What can hang from each mark
ridufo: nunol
nunol: ridufo vuboto
kozev: bedav fikur nunol
busum: bedav fikur nunol
bedav: kozev
fikur: kozev vuboto
vuboto: nunol

Every row comes from one small tree of marks. Brackets hold a mark, then the marks that hang from it, in alphabetical order. Every link used is in the known rows. Which tree was each row made from?
Known rows
(bedav (kozev (nunol ridufo))): [  7.2  10.6 -21.5 -11.9   9.7  -0.7  11.0  -2.9 -13.9  17.8  12.7   7.0
  13.5  -0.9   8.5  -2.8  -2.2   0.4  -5.0 -29.0]
(busum (fikur (kozev bedav) (vuboto nunol))): [-25.5  -1.1  28.0  11.9 -25.5   4.9   2.3   7.4  10.1   1.9 -23.0 -15.3
   1.8  -7.9 -12.1  -3.6 -13.4  -3.0  22.5  37.7]
(busum bedav nunol): [-24.5 -25.8   2.8 -13.6   1.7  17.9  -4.6 -10.6  14.0  -1.4  19.4   2.4
 -21.2  28.5   6.3  10.6   1.5  17.4  -4.6   4.7]
(busum (bedav kozev) (nunol ridufo)): [-25.6  -4.4  -8.2  -9.3  11.1   0.5  -5.6  -9.7  -2.8   7.3  18.3  15.0
  -6.0  26.0   6.1  -5.2 -15.4   6.2 -29.7 -27.9]
(busum bedav (fikur kozev vuboto) nunol): [-37.0 -15.8  32.1  19.7 -14.5  15.7 -18.7  10.4  30.8  -3.4  -4.2  -7.4
 -16.1  34.0  -6.2  -9.2 -26.2  14.2  12.9  34.3]
(bedav (kozev (fikur (vuboto nunol)))): [ 13.0  -5.6   3.0   0.9  -7.0  -0.7 -31.1  -6.3   5.9 -15.9  -8.1  -1.7
  -0.3 -27.5   0.8  -9.2  14.9 -26.2  -0.6  -2.3]
(bedav kozev): [  2.8   0.6 -10.2 -18.4   8.4   5.7 -39.1  -9.0   9.0  19.4  17.9   5.8
  16.8   2.1  12.8   0.0  13.6  -3.8   8.9 -22.3]
(bedav (kozev fikur (nunol ridufo vuboto))): [ 28.6  13.0 -21.5  -1.9  16.5 -14.5  -3.5  -6.8 -19.6   1.4   0.6   7.7
   4.5 -16.9  -1.7  -7.3  -4.9 -15.7 -23.4 -30.4]
(nunol ridufo): [ -2.6  10.2  -9.8   0.7  24.0   6.1  -9.0 -25.4  -4.3  15.8  17.6  -7.2
   0.9   7.9  26.3  10.1   9.0  22.7  -5.9 -23.6]
(kozev (fikur vuboto) nunol): [ 22.9  -1.4   7.7   0.8  -2.1  14.0   7.9   0.1  11.0 -24.5 -14.3 -11.5
 -10.2  -7.9   1.5  -0.6  15.4  -6.9  16.4  25.3]
(busum (bedav (kozev fikur)) (nunol ridufo vuboto)): [ -4.5  -2.6  -8.2   2.9  16.9 -16.1 -19.5 -12.0 -10.2  -7.4   8.2  16.7
 -14.7   9.2  -4.1  -9.0 -19.0  -5.4 -49.4 -30.6]
(busum (bedav kozev)): [ -9.3  -6.5  -2.2 -12.6  11.3  -1.0 -25.4   0.7  14.0  21.0  20.8  12.4
  12.8  20.6   2.7   2.0   7.4 -11.2   0.5 -13.0]
(fikur (kozev bedav) (vuboto (nunol ridufo))): [-27.5   9.5  22.9  22.5 -21.3 -18.0  29.2  19.5 -10.2 -18.2 -19.6   0.4
   5.4  -2.0  -0.8  -1.7  -2.8   4.9  -0.6  16.6]
(kozev fikur): [ 15.1   0.7  -5.1 -15.7  18.7  21.0 -37.4 -26.9  15.5  -3.3   0.8 -13.5
  -5.8   3.1  15.9   5.7  17.3 -14.1   4.8  -1.5]
(kozev bedav (nunol vuboto)): [  4.2  -1.3  -2.7 -16.6  -7.0  -8.5  39.5   7.0 -14.6   3.5  -3.3   5.7
   3.6  -7.9 -14.9  15.0   6.6  13.4   3.6  14.1]
(ridufo nunol): [  3.8 -13.5 -14.0  -5.1  -5.9  19.6   8.7  -7.5   6.9  10.4  13.8 -10.8
  -6.6  -7.8   4.2  17.3  21.8  12.3  24.0  -0.7]
(fikur kozev): [ -9.3  -2.2   2.8   1.9   2.0   8.0 -28.5   6.2  15.6   5.7  12.1  -2.9
   8.5  23.4  18.9   5.6   8.6   7.9  19.6  -0.6]
(ridufo (nunol vuboto)): [ 12.5 -17.7 -13.6  11.6  -6.4  -0.2   6.1  -3.1  -2.9   9.7  17.9  -5.1
  -9.5 -21.3  -1.8  19.9  21.4  25.0  12.3  -5.5]

Write each row's tree
[ 22.5   5.5   0.0  -7.2  -3.0   4.5 -11.3   7.1   8.9 -13.7 -11.3   2.2
   7.0 -10.5  -4.2 -12.9   8.3 -23.9   9.4   4.5] : (bedav (kozev (fikur vuboto) nunol))
[ 14.2   6.0 -20.9   3.2   9.4 -19.0   8.3   1.7 -23.1  15.6  16.5  12.5
  10.5 -12.8   2.1  -0.8  -1.0  11.4 -15.1 -33.4] : (bedav (kozev (nunol ridufo vuboto)))
[ 20.5  18.6  -5.4   1.8   7.5  -2.9   0.7   1.1  -4.7 -11.5 -12.1   2.9
   7.9  -9.2   1.7 -16.5  -0.6 -18.3  -7.7 -10.7] : (bedav (kozev (fikur vuboto) (nunol ridufo)))
[ 11.3   7.3  -1.2   9.0   2.6  -7.5 -20.0 -11.5  -6.4 -12.8  -8.2  -1.3
   0.6 -26.2   6.3 -12.0   6.7 -21.6 -15.6 -16.3] : (bedav (kozev (fikur (vuboto (nunol ridufo)))))
[ 32.6  -8.3 -11.2  -3.2   8.6   1.9   3.0  -8.3  -5.4 -10.7   0.1  -6.7
 -13.8 -16.3  -2.4   9.0  11.3  -2.4  -2.6   3.3] : (kozev fikur (nunol vuboto))
[ 12.6 -13.2  11.8   9.2  -5.8   8.9 -14.5 -14.5   8.1 -26.8  -9.4 -16.7
 -17.5 -25.5   6.4   2.7  23.0 -10.0   4.8  17.6] : (kozev (fikur (vuboto nunol)))
[-12.7 -16.9  20.6  29.5 -25.3  -5.7  -3.9  19.3   7.7 -19.2   0.1  -6.3
  -4.9  -7.9   8.5   2.3  15.1  12.3  18.9  20.4] : (fikur kozev (vuboto nunol))
[ 17.8  -7.1 -16.1  -7.4  -1.3 -11.3  -3.3   8.0  -9.5  12.8  17.1  11.9
  10.4 -14.4  -3.6   2.8   8.1   6.4   1.0 -17.4] : (bedav (kozev (nunol vuboto)))
[-16.4 -16.6   5.6  11.3  -7.3  11.0 -35.6  -7.9  10.1   8.1   6.3 -10.5
 -18.4   7.6   1.5  -0.6 -25.3  28.1   2.9   5.2] : (busum (fikur kozev) (nunol vuboto))
[ 19.1   6.2  -4.2 -21.1   0.9  -3.8  25.6  -1.7 -10.5 -12.7 -21.5   0.5
  -2.5 -11.2 -19.0   6.9   2.4 -16.0  -5.7  16.7] : (kozev bedav fikur (nunol vuboto))
[ -7.9  18.6  -8.8 -23.2   5.2   3.2  55.5  -3.9 -18.7   7.7  -8.3   1.0
   7.9   8.0  -1.9   8.6  -4.7   6.4  -3.2   0.6] : (kozev bedav (nunol ridufo))
[ -6.3   3.4   3.5  -3.4 -13.5 -13.6  27.9  28.7  -7.2  -2.7  -7.8   9.5
  10.6  11.1 -12.4   7.2  -5.6   5.5   9.7  15.7] : (fikur (kozev bedav (nunol vuboto)))
[-18.4  23.9  20.7  12.7  -9.8   3.9  26.4  14.2   3.6   7.2 -27.0 -10.3
  11.7  13.2 -10.2 -10.1 -27.8   4.9  17.8  29.1] : (busum (fikur (kozev bedav (nunol ridufo)) vuboto))
[ -8.5   7.9  10.9  14.2   4.4  -1.6  11.1   5.6   6.0  24.2  -0.4  -0.5
   7.8   7.8 -12.4 -13.4 -22.1  -4.1   1.2   6.7] : (busum (bedav (kozev (nunol ridufo))) (fikur vuboto))
[ -8.8  17.2  -0.7   6.2  -3.6 -21.2  39.5  23.0 -21.0   0.2  -8.5  10.2
  11.7  12.8  -7.1   4.1 -14.4  10.8  -6.9   0.0] : (fikur (kozev bedav (nunol ridufo vuboto)))
[ 31.3  -0.9 -17.2 -11.5   5.5  -6.4 -15.7  -0.3  -5.8  -1.1   1.1   6.9
   4.3 -18.3  -7.2  -4.6   4.7 -20.9  -7.4 -15.1] : (bedav (kozev fikur (nunol vuboto)))
[-28.3 -22.7   6.2 -12.0   3.1  30.9 -15.2 -24.2  20.5  18.3  10.8 -12.7
 -24.2  24.1  -2.0   4.2 -19.9  12.3   1.9  13.5] : (busum bedav fikur nunol)
[ -2.3  -1.1   5.4  11.9   6.1 -13.8  -5.5  -2.4  -2.6  -9.0  -2.5   5.6
  -2.9  -6.7  -2.9  -9.0   1.1 -28.2 -24.0  -8.8] : (busum (bedav (kozev (fikur (vuboto (nunol ridufo))))))
[-16.5  24.2  19.4  14.0 -14.1 -12.2  44.9  32.9  -4.5 -15.9 -22.5   5.5
  15.4  18.9  -4.7  -6.5  -9.6   9.3  10.9  22.8] : (fikur (kozev bedav (nunol ridufo)) vuboto)
